Each row comes from the steps of one walk. Every step used is in the known rows, and no mark comes twice. Write the walk behind each row, first mark first.
Known rows:
noreliz -> vudif -> milunut -> ruton: [-11  15 -12  16  -5   3  21  11  -1  -2  -7   5 -18 -21   4  -7  -3 -10
 -17  12 -42   9  21  -1   3  15 -22   2 -18   3  -5   6 -15  -9  13  -9
  -2  18  -3  -5   8  10   6   2  -2   3   4  28  -4  15  -6   9  -8   8
   6  -2 -14  11  30  14]
nudile -> takota: [  4   7  -2  17   2  -1  16  14   1 -11  -4  10   0 -12   4  -3  20  -5
  -8   7 -23  -3  -2  -9  -3  14 -12   7  -9 -10  -2  10  -3  -9   6   2
   0   4  -3 -11   1  17   5   2  -4 -15   1  11   7  17   6   5  -6  -1
  14  -3 -22   8  19  19]
milunut -> ruton -> takota: [ -9  30 -10   4  -7   0  19   5   1   1  -6   9 -20 -12 -12   1   3   5
  -6   6 -30   0   5  -8   4  17  -3   7 -14   6 -11   2  -9  -7  11   6
  -1  17  13  -7   3  21   5   1 -13  -6 -12  28  -6  22  -9  11  -8 -11
  13 -13 -17   4  20  18]
vudif -> takota: [ -3  17  -4  11   0   1  14   2   1  -5   1   9 -15 -10  -6  -5   8 -13
  -7  14 -13  -5   2  -8   1  11  -3   8   0 -13 -21  12 -14  -9  14   8
  -1   5  -5  -7   9  16   4  -2 -10   7  -7  10  -3  17  -9   7  -1 -15
  13  -2 -22   9  20  25]
takota -> fetobuk -> sise: [-10  33  -7  20  -2   2  15   6 -18 -10  -2   8  -8  -9  13  -4  -2 -29
 -17   4  -5   0  -6  -7   1  15   5   8  -7 -15 -15   8 -11 -14   0   2
   5  13   1  -1  12  18  14   0 -18 -18 -14   3   5  20 -17   5  -1  -1
  20   5 -15   8  21   6]
sise -> nudile -> takota -> milunut -> ruton: [ 13   6  -4  17   1   6  23  22 -12  -7  -7  13  -2 -17  -1  -6  23  -9
 -18   8 -72  -2   9  -7  -1  21 -21   5 -15  -5  -9   3 -13   0  11   9
  -1  15   5  -5  11   1  14  19  -8   7  11  13   7  24  -9   4   0   7
  18 -19 -16   9  32  21]
sise -> nudile -> takota -> vudif -> milunut -> ruton: [ 12   4  -8  10   1   1  21   4 -17  -7 -12   5 -11 -23 -14  -6  20 -12
 -27   9 -72   4  20  -6   3   9 -32   1 -14   4 -14  -8  -7   1   1  -5
  -6  20  14  -1   9  -5   6  22  -5  46  10  23   9  20 -25   3  -1   4
   9   0 -18  12  34  20]
vudif -> milunut -> ruton -> takota -> noreliz: [-17  27 -15   1  -6  -6  19   4   0  -7  -9   5 -30 -11 -19  -1  -3  -6
 -24   5 -30  12  18  -6   3  16  -1   6 -13   8 -13  -3   3  -3   5  -2
  -3  20  17  -5  12  22   3   3  -9  43 -10  32   0  22 -21  12  -3  -9
  12  -7 -11   9  30  15]
sise -> nudile -> takota: [ 12   9  -7  17   2   1  19  19  -4 -14  -4  12   0 -15  -5  -4  30  -4
 -15   9 -33  -7   1  -8  -1  11 -16   9 -14  -7  -9  11  -4  -7  11   9
  -2   3   3  -9   6   9  11   8  -5  -2  18   7  12  21  -9  -1  -5   2
  15   6 -18   8  22  25]
vudif -> milunut: [ -8   8  -7  12  -4   1  17   4  -4  -8  -2   1  -9 -15   4  -2   3 -22
 -14  10 -17   6   8  -5  -2   9  -9   6 -12  -5 -15   7  -5  -8   5  -6
  -1  11   3  -9   8  11   4  -1  -2  19   5  15   2  17 -15  12  -5  -7
  10  -1 -19   7  24   9]
noreliz -> vudif -> takota -> fetobuk -> sise -> nudile: [-10  44 -11  25  -2   6  16  14 -18  -6   1  14 -17 -13  -3 -14   7 -21
 -25  14 -27  -1  -1  -4  10  13  -4   7  -4 -20 -27   9 -19 -19  13  11
   7  12  -5   7  17   9  22   5 -22 -17   2  -1   3  24 -29  -1  10   4
  18  18 -14  10  32  28]
fetobuk -> noreliz -> vudif: [-12  20  -2  21  -2  -2  15  15  -4 -10  -5   9   3 -13  12  -5  14 -13
  -8  14 -12   0  12 -11   0  10 -15   9 -13  -6   5  22  -7 -22  22   4
   2  13  -4  -8   7   8  12  -2 -14 -47  12  15  -4   6  22   5 -10  -1
  15   4 -17   6  21  31]
ruton -> milunut -> vudif -> takota -> fetobuk -> sise: [-16  36  -6  13  -2   2  11  -9  -9  -3   5   9 -33  -9  12  -4   1 -14
 -25   7 -24   2  -5   0   7  13   6   8   3 -20 -21  13  -5 -15  -9   0
   7   5   5   2  12   9   7  -9 -33   3 -47   0  -6  18 -53   7   3 -15
  25   6 -14  10  21  16]
takota -> noreliz -> fetobuk: [  5  22 -13  16  -1  -7  16  23  -7  -6  -4   2 -12 -11 -12  -2   2 -21
 -34   7  10   1   4 -10  -6  14  -5  12  -4 -10  -2  25   3 -18  14  12
   0   5  15  -3  12  15  11   5  -9  12 -15   8  12  14   6   4   0  -5
   4   2  -4  13  25  19]
sise -> nudile -> takota -> vudif -> milunut: [  7  -2  -6  15   1  -1  18   7 -17 -10  -7   6  -3 -21  -8  -4  23 -19
 -28  13 -53   2   9  -8   2   5 -26   3 -11  -8 -19  -2  -1  -4  -3   0
  -4  17   9  -1   6  -8  10  18  -8  28  10   9  12  18 -27   3   2  -1
  13   4 -22   9  32  23]
milunut -> ruton -> takota -> noreliz -> fetobuk -> sise: [-11  40 -16  12  -5  -4  20  16 -13  -2  -9   5 -25  -8 -27  -3  -8  -3
 -41   3 -20   6   6 -13   5  18   0   5 -10   1 -11  17   6 -15   4   3
   7  20  30   5  16  27   6   8 -26  15 -34  26   6  31 -17  12   3   2
   7  -6  -1  12  33  19]
milunut -> ruton -> takota -> fetobuk -> sise: [-16  48 -10  10  -7   3  18   3 -12  -5  -5  11 -21  -9  -4  -2  -8  -7
 -15  -2 -30   2  -1  -7   9  20  11   6 -10  -1 -19  -2 -10 -12  -4   3
   5  23  13   2   8  26  12   2 -27  -9 -17  20  -2  28 -25  10  -1  -3
  16  -4 -13   5  25   9]
takota -> milunut: [ -3   9   0  18  -3   2  17  12  -9  -2  -1   6  -3 -11  11  -3   7 -29
 -13  13 -19   0   0  -9  -6  17  -6   8  -7 -13 -10  13  -7  -8  14   9
   4  14  -4  -5   5   2  12   4 -15 -16  -4   5   3  15   1  11  -1 -11
  18 -21 -19   5  22  15]
noreliz -> fetobuk: [  4  18 -10  17  -3  -2  17  20  -8  -1   0   3  -7 -14   2  -1   1 -14
 -19   9   2  -3   1  -9  -4  14  -7  10  -8 -12  -6  24  -3 -20   9  12
   1   7   8  -5   6   8   8   2  -9 -13 -10   8   5  19   2   9  -5  -5
   2   1 -10   7  21  16]
sise -> nudile -> takota -> milunut -> vudif: [ 11  10   0  19   2   1  17  11  -6  -5  -1  12  -8 -17  -2  -3  28  -7
 -30  14 -64  -6   1  -6  -2  19 -17   8 -17  -9  -4  12   4  -4   3  10
  -1  11  12  -4   7  -8  17   9 -19 -14   4  -2  10  19 -22   4   3  -3
  26 -11 -17   7  24  26]
nudile -> takota -> noreliz: [  3  11  -7  16   6  -7  15  17   1 -17  -8  10  -6  -8  -7  -3  17  -9
 -23   6  -8   1   5 -11  -6  14  -8  10  -8 -11   1  11   4  -4   9   4
  -1   1   4 -11  12  25   6   3  -3  14  -1  10  14  13   7   0  -4  -3
  14  -1 -17  14  22  19]
milunut -> ruton: [  2  18 -11  10  -1   2  20   7   0  -4  -7   5 -12 -17  -3   0   3 -10
  -8   4 -33  -2  11  -7  -1  14  -9   6 -13   2  -4   7 -13  -7  14   1
  -4  10   3 -10   8  17   5   5  -6  12  -8  24  -2  17   5   6 -10  -1
  11  -9 -14   9  19  13]
milunut -> vudif -> takota -> fetobuk -> sise -> nudile: [  2  47  -6  16   3   4  12  -6 -18  -8   4   7 -24 -14  -7  -7   8 -18
 -35   8 -40  -9  -3  -3   9  10   5   9  -8 -15 -24   7  -6 -14   0  10
   0   9  12   6  23   1  19   4 -28   3  -9  -2   2  23 -49   2   8  -7
  29  16 -14  11  24  22]
ruton -> milunut: [ -6   6 -13  12  -3   0  16  13   2  -5  -2   7 -14 -11  16   1  11 -12
  -4   9  -4   3  -1  -6  -2  12 -11   9  -6 -10 -10  15  -6 -12   6   5
   4   3  -4 -11   1   7   2  -4 -14   0 -30   7   0  18 -14   8 -11 -12
  16  -4 -15   5  16  17]
ruton -> takota: [-13  25  -8   9  -5  -1  16   9  -1  -4  -1   9 -15  -9  -8   0   7  -4
  -4  10  -6  -1  -4 -10   3  13   2  10 -12  -5 -16   8   0 -12   6  10
   2  14   7  -6  -3  20   6  -4 -17 -17  -4  14  -2  19  -7  10  -6 -15
  13  -8 -19   0  17  23]
fetobuk -> sise -> nudile -> takota -> noreliz: [  5  15 -10  21   5  -3  18  20 -10 -20 -11   9  -1 -10 -20  -4  23 -15
 -35   5 -35  -2  -1 -15   2  10 -12   7 -11  -7 -11  11   7  -6   6   4
   3   7  12  -2  17  25  12  13 -17  25  -1   4  20  27 -11  -3   1   8
  24   8 -14  14  30  23]
takota -> vudif: [  3  12  -4  15   0  -2  14   2 -10  -3  -5   1  -4 -15  -4  -1   9 -26
 -17  12 -18   0   3 -11  -1   7 -14   7  -8 -10 -11   9  -8  -8   6   6
   0  15   4  -2   0   1   9   7 -16   7  -9   6   3   7   0   6  -6 -15
  15  -4 -19   9  16  21]
sise -> fetobuk -> noreliz: [-17  19  -1  10  -6   1  13   8  -7 -11  -9   5  -4  -9   1   1   8 -16
  -4   8 -18  -9   0  -6   1   7   0  11  -7  -5   2  14  -6 -20  12   7
  -7  14   3 -12  11  15   6  -3 -10 -27   2  23   0  13  10   7 -11 -11
  18   5 -18   0  22  20]
noreliz -> vudif -> milunut -> ruton -> takota: [-25  29 -15  11  -9   1  21   9   2   2  -7   9 -27 -16  -3  -6   0   5
 -13  11 -44  12  17  -3   8  15 -15   2 -20   8 -11  -1  -9 -10   9  -5
   1  25   4  -2   3  11   5  -2 -13 -11   2  34  -9  21 -17  15  -3  -1
   3  -6 -14   4  30  23]
takota -> noreliz -> fetobuk -> sise -> nudile: [  7  30 -18  22   0  -4  19  29 -19 -11  -7   3 -11 -13 -19  -4   7 -25
 -45   8 -14  -3   1 -14   1   9  -6   7 -11 -10 -15  27   5 -19  13  13
   4  12  22   6  20  14  14  14 -21  20 -15   2  21  29 -16   2   4   2
  13  13   0  14  31  22]

Which walk is each row?
[  1  -5   0  14   1  -2  16  -3 -11  -4  -7   4  -2 -16  -1  -4  15 -18
 -19  12 -35   6  11  -7  -2   8 -21   2  -9  -8 -11   0   2  -3  -5  -6
   1  17   6  -4   1   4   2   8  -5  15  -3  15   9  13 -16   8   0  -6
   9  -3 -24  10  28  18] | nudile -> takota -> vudif -> milunut
[-13  25   3  22   1  -2  14  19  -6 -11  -4  16   0 -11  22 -10  18  -8
 -13  10 -12   3  11  -6  -1  17  -9  11  -5 -16  10  15  -5 -24  11   8
   2   7  -3  -8  10  10  17   1 -11 -64  26   9   1   5  11  -3  -5   7
  12  13 -19   8  26  26] | nudile -> takota -> fetobuk -> noreliz -> vudif
[ -9  17   0  24  -5   3  15  15  -1   3   2  13 -12 -12   8 -12   8 -19
 -12  23 -25   3   7  -4  -1  17 -10   5  -3 -20 -15  16 -13 -13  17   8
   7  12 -16   0   5   2  16  -1 -19 -32  -3   6  -5  13  -3  11   6 -11
  15 -13 -20  10  29  33] | noreliz -> vudif -> takota -> milunut
[  7  30  -6  12   3  -8  11   6  -1  -2   2   1 -32 -12 -23  -5   3  -9
 -43  13 -16  -2   8  -5  -1  13  -2  12  -3 -14  -5  30   6 -16  11  12
  -4   1  22   1  17  13  11   0 -14  17 -28   7   4  12 -15   5   5 -13
  11   4  -4  16  25  30] | milunut -> vudif -> takota -> noreliz -> fetobuk
[-24  21  -4  18  -7   2  14  16  -3  -9 -11   8  -6 -11   6  -5  10  -9
  -7  14 -17  -6   4  -4   4   8 -12   7 -11  -6   8  18  -7 -25  18   5
  -5  18  -4  -8   9  13   8  -6 -11 -54   6  22  -1  11  17   5 -12  -5
  14  12 -18   2  26  28] | sise -> fetobuk -> noreliz -> vudif
[ -4  11   2  14  -2   3  14   5  -7  -2   4   9  -9 -10   3  -7   7 -26
 -11  17 -24   0   3  -6  -3  18   0   7   2 -20 -22  10 -13  -6  13  13
   2  10  -8  -2   9   4  10   3 -14  -1 -13   4  -3  18  -8  11   7 -17
  20 -19 -21   7  26  26] | vudif -> takota -> milunut
[ -4  10 -11   9  -3   3  21   4  -3  -6  -7   2 -15 -18   1  -2   0 -18
 -15   4 -42   5  17  -2   1  12 -12   4 -13   6 -13   0 -11  -4   9  -9
  -6  15   5  -8  11  11   0   4   0  25  -1  27  -5  20 -12  13  -8  -1
   9  -4 -15   8  27   7] | vudif -> milunut -> ruton
[-18  36 -11   1  -9   0  19   1  -6  -1  -4  10 -31 -14   5  -2  -8  -9
 -12   2 -25   9  13   1   6  20   7   7 -10   1 -19  -9 -10  -9   0   0
  -3  23   8  -5   8  13   8   1  -8  13   2  25  -8  21 -28  10   0  -8
   9  -6 -15   1  29   4] | vudif -> milunut -> ruton -> takota -> fetobuk
[ 11  11 -12  17   5  -6  18  26  -6 -19  -8  10  -7 -13 -15  -3  25  -9
 -29   7 -28  -1   6 -12  -1  10 -15  11 -10  -9  -6  10   3  -5  13   9
  -3   1   6  -9  13  15  12  12  -4  28  16   5  16  19  -2  -4  -1   1
  19   8 -14  13  26  25] | sise -> nudile -> takota -> noreliz
[ -5  23  -3  21   2   2  15   9 -15 -13  -3  13   0  -8   9  -6   8 -17
 -18   2 -15   0  -8  -8   1  17   2   6  -5 -18 -11   9  -4 -11  -5   1
   6   8   1  -3  11  24  13   3 -15 -19  -2   5  11  22 -14   2   1   6
  19   5 -19  10  25   9] | nudile -> takota -> fetobuk -> sise
[-10  33  -7   8  -1  -1  10  -6  -2   0   8   9 -37 -11  17  -2   5 -10
 -16  11 -20  -1   0   2   4  16   5  13   3 -18 -14  12  -6 -16  -2   8
   0   0   2  -4   8  -1   8  -8 -20   1 -37  -1  -9  12 -43   4   1 -18
  20   4 -15   8  18  19] | ruton -> milunut -> vudif -> takota -> fetobuk
[-24  27  -1  19  -7  -1  15  11 -12  -8  -3   8  -6 -16  27  -7   1 -25
 -17  12 -12  10  19  -4  -1  14 -10   9  -8 -11   0  12  -6 -25  13   0
  -1  19  -3  -5  15  -1  16   0  -7 -31  19  14  -5   7  -3   5  -2  -1
  12  12 -14   4  29  16] | takota -> fetobuk -> noreliz -> vudif -> milunut
[-30  21  -7  13  -8   4  19   9  -4  -6 -15   6 -16 -17   4  -6  -1  -7
 -12   9 -51   3  22   0   7  10 -18   2 -16   7   8   7 -11 -18  15  -9
  -9  25  -2  -9  16  12   4  -1  -2 -23   2  40 -10  15   2  11 -12   4
  10   9 -16   3  36  19] | sise -> fetobuk -> noreliz -> vudif -> milunut -> ruton
[ -4  40  -9  18   0   6  16   7 -17 -10   2  13 -15 -11  -8  -9   5 -26
 -23   7 -23  -5  -4  -7   8  11   5   9   0 -18 -34   7 -13 -14   7  10
   3  11   1   4  20  14  18   7 -21  16  -1  -2   4  29 -34   1   9  -4
  21  16 -16  10  29  22] | vudif -> takota -> fetobuk -> sise -> nudile
[-27  26 -15  14  -6  -7  16  16  -1  -5  -6   8 -28 -12 -11  -6   1  -7
 -28  16 -13  17  13  -8   3  13  -5   7 -16  -3  -9   7   7 -13   7   2
   3  21   4  -1   6  14   9  -4 -11   4   3  18   3  14 -16  10   3 -10
   9   2 -13   7  31  25] | ruton -> takota -> noreliz -> vudif -> milunut
[  6  13  -8  24   3   4  19  16 -12 -15  -6  12   2 -13 -10  -5  24  -7
 -22   8 -40  -6  -6 -12   5  11 -15   5 -15  -9 -17  11  -3  -8   4   2
   5  10   7  -3   8  16   9  10 -16  -3   5   7  14  30 -14   3  -1   9
  20   7 -19   9  27  23] | fetobuk -> sise -> nudile -> takota
[  1  21  -9  23   3  -4  16  24 -16 -10  -8   7  -3  -8 -13  -6  11 -10
 -43   5  -8   2  -1 -13  -4  15  -9   5  -6 -14  -5  27  10 -15   1   1
   8   7  18   0  14  31   8   8 -16   3 -21  12  19  26  -5   4   1   9
   7   5  -8  16  33  18] | nudile -> takota -> noreliz -> fetobuk -> sise
[ -4  28  -5  23   1   0  17  27 -12 -16  -6  17   2 -15  15  -9  25  -8
 -19  11 -27  -1  10  -7   2  14 -15  12  -8 -15   4  11  -8 -23  14  12
   0   7   2  -6  13   2  23   9  -9 -46  36   4   6  13   3  -7  -2  11
  18  17 -15   7  29  31] | sise -> nudile -> takota -> fetobuk -> noreliz -> vudif
[-16  38  -8   8  -7  -2  15   6  -7  -3   3  11 -21  -8   4  -1  -1 -10
  -7   7   0   1  -4  -5   2  18  14  12  -6 -13 -15   2  -6 -15   3  14
   1  14   6  -4   1  13  14  -3 -19 -29  -3   9  -1  18 -15   7   0 -17
  17  -1 -17   1  18  14] | ruton -> takota -> fetobuk
[ 15   6  -5  18   5  -1  16  12 -13  -9  -8   7  -2 -17 -11  -4  27 -14
 -20  12 -43  -5   3 -11   1   7 -23   5 -10  -9 -12   2  -4  -5   5   9
  -1  11  11  -3   2  -4  13  18 -13  10  10   5  14  17 -10  -3  -1  -4
  16   1 -21   9  24  30] | sise -> nudile -> takota -> vudif
[-27  41 -11   7  -9   3  19  -3 -14  -3  -4   9 -26 -12  -2  -4 -14 -12
 -20   0 -34  10   6  -2  10  18   9   3 -11   2 -27  -9  -7  -9  -8  -8
   4  30  14   3  14  21   8   0 -18   8 -16  26  -4  30 -40  14   3  -1
  15  -4 -14   5  32   4] | vudif -> milunut -> ruton -> takota -> fetobuk -> sise
[  1  15   2  25   3   5  17   7 -15  -7  -2  11  -3 -14  -5  -6  24 -10
 -38  12 -69  -4  -5 -10   2  17 -17   4 -19 -10 -10  15   6  -6  -1   2
   5  16  12   3  11   3  17  11 -29 -16 -11   1  13  28 -29   7   5   6
  31 -10 -17  10  28  23] | fetobuk -> sise -> nudile -> takota -> milunut -> vudif
[ -2  37  -6  16   3  -5  11   3  -9  -4   0   1 -25  -9 -25  -7  -2 -13
 -52  12 -18  -2   3 -10   3  12   2   8  -5 -14 -13  31   7 -15   4   4
   3   7  23   7  21  19   8   1 -26  15 -44   8   5  21 -27   8   7  -6
  17   8  -5  18  29  26] | milunut -> vudif -> takota -> noreliz -> fetobuk -> sise
[-11  33   5   9  -3  -1  11   1 -14 -11   2  11  -8  -8  10  -6   5 -23
  -7   8  -1  -2   9  -6   0  12   8  12   7 -19 -13  13 -11 -22  10  12
  -2   6  -3  -6  18  10  14   3 -10 -13   7  11  -8  10  -5   4   1 -14
  20   8 -20   7  23  25] | vudif -> takota -> fetobuk -> noreliz
[-27  22   6  20  -7   6  13  11  -5  -2  -6  14 -10  -9   8 -11   8 -17
  -9  21 -35  -4   6  -2   4  13  -7   5  -1 -17  -4  19 -12 -21  18  10
   1  22 -15  -2  13   3  13  -2 -19 -53  -4  19  -7  13   6  10   5 -14
  18  -4 -21   3  36  39] | sise -> fetobuk -> noreliz -> vudif -> takota -> milunut
[ 14  13  -9  26   2   1  18  20 -25  -7  -7   6   2 -17 -18  -6  20 -13
 -41  13 -42  -6  -4 -13   3   8 -22   2  -9 -14 -17  17   3 -14  -4   6
   6  17  22   9   6   0  14  21 -24  -4 -15   4  20  28 -21   3   6   5
   8   7 -12  13  33  29] | noreliz -> fetobuk -> sise -> nudile -> takota -> vudif
[  5  33 -14  21   1  -2  16  21 -17 -10  -3   5 -16 -11 -28  -8   7 -21
 -45  11 -19  -2   2 -11   3   8  -4   8  -1 -16 -27  25   3 -18  13  12
   4  10  16   8  24  16  14  15 -21  31 -22   4  14  32 -26   3  11  -2
  13  13  -4  17  36  31] | vudif -> takota -> noreliz -> fetobuk -> sise -> nudile
[-15  26   2  10  -6   0  13  -1  -4   6   2   7 -22 -11  -6  -1   6  -6
 -20  16 -40   1  -1  -8   3  20   2  10 -15  -5 -10   9   7  -8   0  11
   2  20  13   0  -3  -6  13  -3 -32 -24 -13  10  -2  16 -23  13   2 -21
  25 -23 -16   1  18  23] | ruton -> takota -> milunut -> vudif
[  2  13  -4  13  -4   3  20   9  -7  -1  -4   7  -9 -14   6  -2   1 -22
 -13  10 -45   3  11  -7  -3  22 -10   6  -9  -4  -8   7 -19  -3  15   5
   0  17  -1  -6  11   7  11   9 -13  -1 -14  18  -2  18   2  13  -4  -4
  16 -25 -15   7  25  12] | takota -> milunut -> ruton
[ -2  24  -7  23  -4   1  18  17 -16  -2  -3   3  -1 -11  -6  -4  -2 -19
 -26   7  -6  -2  -6 -12   1  13  -8   5  -9 -12 -14  26  -2 -20   3   4
   8  12  14   2   9  19   8   4 -21 -16 -23  10   9  25  -7  12  -1   3
   7   1  -9   8  26  15] | noreliz -> fetobuk -> sise
[-15  39 -18  11  -3  -3  20  19   6  -3 -10  10 -29 -11 -17  -4   4   4
 -21  12 -23   8  16  -8   7  18 -10   8 -15   3   1   7  -5 -11  16   7
   1  17   5  -3   7  24  12   1 -16   2 -12  24  -1  16   1   5  -4  -1
  12  -2  -9   9  26  28] | milunut -> ruton -> takota -> noreliz -> vudif
[ -2  37 -13  21  -4   6  18  13 -21 -11  -1  10 -10 -12   5  -5   7 -29
 -22   2 -22  -4  -8  -7   4  13   1   9 -10 -13 -24   7 -12 -15   7   9
   3  13   8   2  14  12  20   9 -20  -4   6  -3  10  27 -25  -1   1   3
  21  12 -12   7  24  10] | takota -> fetobuk -> sise -> nudile
[  4   1  -3  10   1  -1  19  -4  -9  -5 -10   4  -7 -20  -1  -5  11 -11
 -20   8 -52   8  20  -4   1  11 -24  -1 -11   1  -9  -5  -6   3  -4 -10
  -4  19   8  -5   6   5   1  13  -4  30  -5  28   4  15 -17   8  -3   2
   7  -7 -23  15  32  15] | nudile -> takota -> vudif -> milunut -> ruton
